Each row was made from one path, in order. Every step used is in the known rows, and no mark comes twice. Write each row's path.
Known rows:
kegos-lovalap-zanam-sisu-lusi: [ 0.12  0.04 -0.11  0.14  0.01 -0.11  0.03  0.02 -0.17  0.07  0.16  0.43
  0.19  0.03  0.12  0.39  0.07  0.29 -0.49 -0.37  0.23 -0.21  0.22  0.13
  0.15]
bafupe-lovalap-kegos-tanot-lusi-sisu-zanam: [-0.07 -0.23 -0.68  0.38  0.05 -0.52  0.12  0.50  0.26  0.38  0.08  0.00
 -0.05  0.10  0.35  0.27  0.06  0.25 -0.24 -0.52  0.42 -0.14  0.19 -0.22
  0.21]
lusi-sisu-zanam: [-0.18 -0.01 -0.13  0.19  0.09 -0.12 -0.10  0.33  0.11  0.20  0.03  0.01
 -0.08  0.18 -0.10  0.28  0.02  0.00 -0.11 -0.24  0.10 -0.13  0.03 -0.06
  0.00]
sisu-lusi-tanot-kegos-lovalap: [ 0.07 -0.15 -0.33 -0.02  0.16 -0.27  0.18  0.27  0.37 -0.16 -0.34 -0.23
  0.14 -0.24  0.33  0.11  0.09  0.28 -0.08 -0.32 -0.45  0.01  0.13  0.17
  0.22]
zanam-kegos-tanot: [-0.02 -0.01 -0.14  0.08  0.13 -0.38  0.24 -0.10  0.05  0.18 -0.08  0.09
 -0.14  0.39  0.30  0.25 -0.20  0.14  0.13  0.05 -0.27 -0.26 -0.07  0.04
  0.10]
kegos-lovalap: [-0.12  0.05  0.02 -0.01 -0.07 -0.01  0.21 -0.01  0.07 -0.12 -0.18 -0.17
  0.02 -0.12  0.03  0.08  0.06  0.18 -0.08 -0.04 -0.13 -0.05  0.04 -0.04
  0.02]
lovalap-bafupe-tanot: [ 0.20  0.07 -0.27 -0.03  0.39  0.04  0.01 -0.20  0.16  0.01  0.27  0.21
  0.05  0.14  0.19 -0.26  0.14  0.16  0.10 -0.35 -0.29 -0.02 -0.08  0.14
  0.16]
kegos-lovalap-bafupe-tanot-lusi: [ 0.35  0.11 -0.57  0.03  0.23 -0.06  0.15 -0.05  0.26 -0.19  0.21  0.03
  0.09  0.03  0.20 -0.42  0.28  0.33 -0.12 -0.59  0.11 -0.01  0.03  0.09
  0.26]
zanam-sisu-lusi-tanot: [ 0.31 -0.18 -0.26  0.14  0.40 -0.25 -0.18  0.26  0.23  0.06  0.03  0.27
  0.09  0.08  0.24  0.21 -0.08  0.15 -0.09 -0.32 -0.22 -0.02 -0.01  0.19
  0.34]
kegos-lovalap-zanam: [-0.03 -0.03  0.10  0.06 -0.16  0.17  0.22 -0.09 -0.29  0.00  0.04  0.06
  0.01 -0.05 -0.07  0.40  0.16  0.19 -0.10 -0.13 -0.08 -0.10  0.27 -0.04
 -0.04]
lusi-sisu-zanam-kegos: [-0.40  0.05 -0.12  0.07  0.06 -0.29 -0.08  0.42  0.10  0.24 -0.11  0.17
 -0.14  0.37  0.00  0.35 -0.05  0.10  0.00 -0.04 -0.05 -0.48  0.03 -0.08
  0.04]
zanam-kegos-lovalap-bafupe-tanot: [-0.09  0.17 -0.25 -0.11  0.32 -0.10  0.18 -0.12  0.19 -0.04  0.02  0.18
  0.01  0.20  0.27 -0.14  0.13  0.38  0.10 -0.26 -0.48 -0.32 -0.05  0.08
  0.19]
sisu-lusi-tanot-bafupe-lovalap: [ 0.20 -0.06 -0.39  0.14  0.38 -0.28 -0.15  0.27  0.28  0.22  0.33  0.19
 -0.05 -0.43  0.31 -0.16  0.09  0.23  0.00 -0.34 -0.37  0.28  0.02  0.03
  0.50]
tanot-bafupe-lovalap-kegos: [-0.28 -0.14 -0.30 -0.06 -0.02 -0.24  0.09  0.16  0.18  0.31  0.05  0.01
  0.08 -0.46  0.36 -0.20  0.11  0.20 -0.12 -0.10  0.12  0.00  0.15 -0.25
  0.14]
zanam-sisu-lusi-tanot-kegos-lovalap: [ 0.11 -0.13 -0.41 -0.04  0.16 -0.31  0.18  0.24  0.32 -0.06 -0.34 -0.09
  0.27 -0.17  0.50  0.14  0.00  0.32 -0.22 -0.44 -0.19 -0.05  0.11  0.13
  0.31]
sisu-zanam-kegos-tanot-lusi: [-0.02  0.00 -0.53  0.19  0.09 -0.38  0.22  0.34  0.08  0.02  0.00  0.06
 -0.20  0.48  0.14  0.02 -0.07  0.23 -0.11 -0.23  0.31 -0.24  0.00  0.08
  0.09]
zanam-lovalap-bafupe-tanot-lusi: [ 0.51 -0.01 -0.72 -0.07  0.23 -0.11  0.16  0.04  0.28 -0.22  0.30  0.13
 -0.04  0.06  0.18 -0.48  0.10  0.34  0.07 -0.56  0.25 -0.14  0.05  0.14
  0.29]
kelal-lusi-tanot-bafupe: [ 0.13  0.12 -0.39 -0.01  0.33 -0.09 -0.02  0.07  0.35 -0.03  0.02 -0.04
  0.00 -0.23 -0.03 -0.34  0.24  0.21  0.14 -0.28 -0.25  0.18 -0.06  0.10
  0.17]
lusi-sisu-zanam-lovalap-bafupe: [-0.06 -0.08 -0.44  0.12  0.09 -0.14  0.05  0.15  0.05  0.15  0.16 -0.04
 -0.20  0.10 -0.02 -0.04 -0.13  0.25  0.13 -0.33  0.13 -0.29  0.17  0.00
 -0.04]
kelal-lusi: [-0.11  0.24 -0.24  0.02 -0.04 -0.07 -0.01  0.07  0.09 -0.15 -0.08  0.11
  0.07 -0.01 -0.15 -0.16  0.22  0.22 -0.02 -0.12  0.17 -0.07  0.01  0.05
 -0.09]
kegos-lovalap-bafupe-tanot-lusi-sisu: [ 0.51  0.08 -0.57  0.16  0.21 -0.27  0.05 -0.10  0.40  0.09  0.21  0.01
  0.14  0.01  0.26 -0.12  0.29  0.27 -0.12 -0.72  0.08 -0.10  0.08 -0.05
  0.40]
lusi-tanot-bafupe-lovalap: [ 0.13 -0.10 -0.32  0.04  0.29 -0.15 -0.03  0.18  0.18  0.25  0.23  0.04
 -0.06 -0.42  0.32 -0.18  0.05  0.17  0.18 -0.25 -0.36  0.31 -0.01 -0.12
  0.44]
lusi-sisu: [ 0.20 -0.02 -0.05  0.13  0.01 -0.21 -0.11 -0.07  0.17  0.26  0.05 -0.01
  0.06 -0.01  0.09  0.24  0.04 -0.05 -0.01 -0.19 -0.02 -0.08  0.05 -0.13
  0.16]
kegos-lovalap-bafupe-tanot: [ 0.10  0.12 -0.25 -0.04  0.35  0.03  0.17 -0.21  0.19 -0.07  0.13  0.07
  0.07  0.05  0.22 -0.20  0.19  0.30  0.02 -0.39 -0.38 -0.06 -0.05  0.09
  0.17]

Write each row's path:
[-0.57  0.26 -0.27  0.07 -0.03 -0.33  0.14  0.41  0.22 -0.01 -0.33  0.06
 -0.06  0.22 -0.09  0.27  0.18  0.43 -0.09 -0.17 -0.04 -0.53  0.08 -0.07
 -0.01] -> kelal-lusi-sisu-zanam-kegos-lovalap
[ 0.13 -0.01 -0.35 -0.25  0.18 -0.08  0.17  0.04  0.31 -0.09 -0.10  0.04
  0.24 -0.01  0.42 -0.15  0.12  0.09 -0.03 -0.35 -0.19  0.00 -0.05  0.13
  0.24] -> bafupe-tanot-kegos
[ 0.48 -0.32 -0.67  0.20 -0.05 -0.61  0.30  0.07  0.43  0.21 -0.03 -0.16
 -0.03  0.04  0.37  0.22 -0.09  0.24 -0.03 -0.47  0.35 -0.33  0.22 -0.14
  0.27] -> zanam-lovalap-kegos-tanot-lusi-sisu
[ 0.15  0.05 -0.37  0.14  0.18 -0.30  0.18 -0.13  0.07  0.37  0.35  0.07
 -0.05 -0.27  0.46 -0.17 -0.03  0.18 -0.02 -0.26 -0.09  0.30 -0.05 -0.11
  0.36] -> kegos-tanot-bafupe-lovalap
[-0.30  0.10 -0.43  0.12  0.22 -0.38  0.19  0.24  0.03  0.38  0.24  0.19
 -0.20  0.02  0.39 -0.06 -0.09  0.29 -0.03 -0.18 -0.09 -0.01 -0.05 -0.07
  0.28] -> sisu-zanam-kegos-tanot-bafupe-lovalap
[ 0.35 -0.03 -0.35  0.05  0.46 -0.24 -0.14  0.09  0.33  0.16  0.19  0.19
  0.08 -0.16  0.23 -0.17  0.01  0.14 -0.18 -0.41 -0.16  0.13 -0.07  0.20
  0.38] -> zanam-sisu-lusi-tanot-bafupe
[ 0.17  0.06 -0.19  0.10  0.13 -0.26 -0.16  0.10  0.07  0.07  0.14  0.38
  0.18  0.06  0.17  0.06 -0.06  0.13 -0.41 -0.27  0.29 -0.12  0.00  0.16
  0.18] -> zanam-sisu-lusi
[-0.01  0.10 -0.25  0.00  0.06 -0.12 -0.01  0.04  0.04  0.26  0.31  0.11
  0.00 -0.43  0.26 -0.31  0.08  0.14 -0.04 -0.18  0.04  0.24  0.01 -0.16
  0.30] -> tanot-bafupe-lovalap
[-0.10 -0.28 -0.33  0.18  0.04 -0.42  0.30  0.04  0.10  0.33 -0.04  0.02
  0.00 -0.04  0.56  0.25 -0.08  0.23 -0.01 -0.11 -0.07 -0.05  0.10 -0.18
  0.15] -> bafupe-lovalap-kegos-tanot
[-0.02 -0.20 -0.55  0.10  0.20 -0.46  0.37  0.08  0.41  0.34  0.01 -0.18
 -0.15 -0.02  0.27  0.08 -0.12  0.25 -0.10 -0.37  0.09 -0.25  0.08 -0.04
  0.10] -> lusi-sisu-zanam-lovalap-kegos-tanot-bafupe
[-0.63  0.10 -0.05 -0.05 -0.01 -0.13  0.22  0.42  0.02 -0.09 -0.32 -0.02
 -0.15  0.24 -0.03  0.21 -0.01  0.31 -0.09  0.06 -0.15 -0.42  0.04 -0.01
 -0.06] -> sisu-zanam-kegos-lovalap
[-0.49  0.08 -0.09  0.05  0.00 -0.27  0.13  0.37  0.15  0.10 -0.28 -0.03
 -0.11  0.23  0.02  0.39  0.02  0.27 -0.08 -0.08 -0.16 -0.48  0.07 -0.11
  0.05] -> lusi-sisu-zanam-kegos-lovalap
[-0.14  0.04 -0.50  0.05  0.01 -0.23  0.11  0.45  0.25 -0.08 -0.07  0.05
 -0.17  0.10 -0.18  0.14 -0.01  0.34  0.05 -0.32  0.26 -0.40  0.10  0.00
  0.02] -> kelal-lusi-sisu-zanam-lovalap
[-0.11  0.10 -0.12  0.08  0.02  0.01  0.13 -0.23 -0.06  0.02  0.02 -0.16
  0.02 -0.10  0.07 -0.21  0.08  0.24 -0.01 -0.16 -0.09 -0.03  0.12 -0.01
 -0.11] -> kegos-lovalap-bafupe
[ 0.05 -0.03 -0.41 -0.06 -0.05 -0.06  0.27  0.09 -0.10  0.02 -0.24  0.15
  0.32 -0.06  0.33  0.30  0.16  0.41 -0.12 -0.51  0.11 -0.14  0.28  0.00
  0.15] -> kelal-lusi-tanot-kegos-lovalap-zanam-sisu
[-0.29  0.33 -0.53  0.06  0.37 -0.25  0.09  0.16  0.36  0.01  0.00  0.27
  0.01  0.33  0.11 -0.03  0.31  0.54  0.01 -0.54 -0.28 -0.47 -0.01  0.07
  0.15] -> kelal-lusi-sisu-zanam-kegos-lovalap-bafupe-tanot
[-0.04 -0.26 -0.20  0.14  0.08 -0.33  0.32 -0.10  0.16  0.20 -0.17 -0.11
  0.00  0.14  0.34  0.24 -0.08  0.12 -0.05 -0.06 -0.08 -0.14  0.06 -0.03
 -0.05] -> lovalap-kegos-tanot
[ 0.07 -0.02 -0.30  0.07  0.25 -0.09 -0.04  0.23  0.25 -0.14 -0.16  0.02
 -0.02  0.01 -0.04  0.02  0.18  0.23  0.27 -0.19 -0.33  0.03 -0.01  0.09
  0.09] -> kelal-lusi-tanot
[ 0.05  0.08 -0.50  0.06  0.27 -0.20 -0.04  0.23  0.24  0.15  0.18  0.14
 -0.01 -0.43  0.23 -0.29  0.22  0.33  0.17 -0.33 -0.22  0.27  0.00 -0.09
  0.38] -> kelal-lusi-tanot-bafupe-lovalap
[-0.23 -0.37 -0.43  0.07  0.10 -0.34  0.48  0.27  0.19  0.06 -0.22 -0.13
 -0.21  0.23  0.23  0.28 -0.25  0.31  0.00 -0.12  0.07 -0.37  0.11  0.03
 -0.09] -> sisu-zanam-lovalap-kegos-tanot
[ 0.37 -0.25 -0.63  0.34 -0.04 -0.63  0.13  0.11  0.32  0.43  0.11 -0.02
  0.07 -0.08  0.55  0.23  0.07  0.22 -0.13 -0.50  0.32 -0.08  0.20 -0.29
  0.39] -> bafupe-lovalap-kegos-tanot-lusi-sisu
[-0.18 -0.33 -0.25 -0.18 -0.13 -0.19  0.28  0.22  0.21 -0.07 -0.27 -0.11
 -0.05 -0.13  0.12  0.10 -0.13  0.25  0.06  0.03  0.13 -0.43  0.21 -0.09
 -0.06] -> zanam-lovalap-kegos
[-0.20  0.15 -0.35  0.05  0.40 -0.20  0.09  0.11  0.29  0.12  0.05  0.20
 -0.03  0.34  0.21  0.08  0.15  0.37  0.02 -0.45 -0.41 -0.42 -0.02  0.03
  0.21] -> lusi-sisu-zanam-kegos-lovalap-bafupe-tanot
[ 0.18 -0.05 -0.52  0.38  0.13 -0.35  0.07  0.29  0.20  0.21  0.13 -0.05
 -0.11  0.31  0.07  0.20  0.04  0.09 -0.21 -0.51  0.37 -0.05  0.03 -0.01
  0.14] -> kegos-tanot-lusi-sisu-zanam
[-0.21 -0.14 -0.53  0.00  0.15 -0.31  0.06  0.33  0.37  0.19 -0.08  0.04
  0.08 -0.45  0.32 -0.19  0.26  0.40  0.06 -0.25 -0.10  0.00  0.15 -0.18
  0.21] -> kelal-lusi-tanot-bafupe-lovalap-kegos
[ 0.09 -0.07 -0.71 -0.13  0.27 -0.22  0.19  0.19  0.37  0.06  0.04  0.00
  0.07  0.07  0.40 -0.14  0.02  0.28  0.07 -0.65 -0.06 -0.25  0.10  0.11
  0.22] -> lusi-sisu-zanam-lovalap-bafupe-tanot-kegos
[ 0.31 -0.05 -0.26  0.10  0.34 -0.12  0.04  0.02  0.11  0.16  0.21  0.22
  0.09 -0.21  0.18  0.14  0.13  0.29 -0.26 -0.51 -0.22  0.05  0.13  0.16
  0.35] -> kegos-lovalap-zanam-sisu-lusi-tanot-bafupe
[ 0.04 -0.01 -0.41  0.24  0.02 -0.20 -0.10  0.45  0.17  0.11  0.10 -0.02
 -0.06  0.16 -0.10  0.07  0.12  0.06 -0.22 -0.44  0.46 -0.10  0.09 -0.06
  0.09] -> tanot-lusi-sisu-zanam
[ 0.00 -0.17 -0.25 -0.10  0.06 -0.12  0.29  0.18  0.27 -0.13 -0.45 -0.38
  0.13 -0.22  0.35  0.08  0.05  0.22  0.10 -0.23 -0.44  0.05  0.11  0.02
  0.16] -> lusi-tanot-kegos-lovalap
[ 0.12 -0.05 -0.02  0.02 -0.09  0.10  0.04 -0.10 -0.39  0.23  0.18  0.39
  0.17  0.13  0.15  0.33 -0.03  0.06 -0.20 -0.23  0.37 -0.15  0.18 -0.05
  0.06] -> lovalap-zanam-sisu
[-0.17 -0.02 -0.24  0.24  0.21 -0.48  0.16  0.18  0.13  0.35 -0.07  0.10
 -0.20  0.53  0.23  0.47 -0.17  0.15  0.03 -0.14 -0.19 -0.36 -0.05  0.00
  0.10] -> lusi-sisu-zanam-kegos-tanot
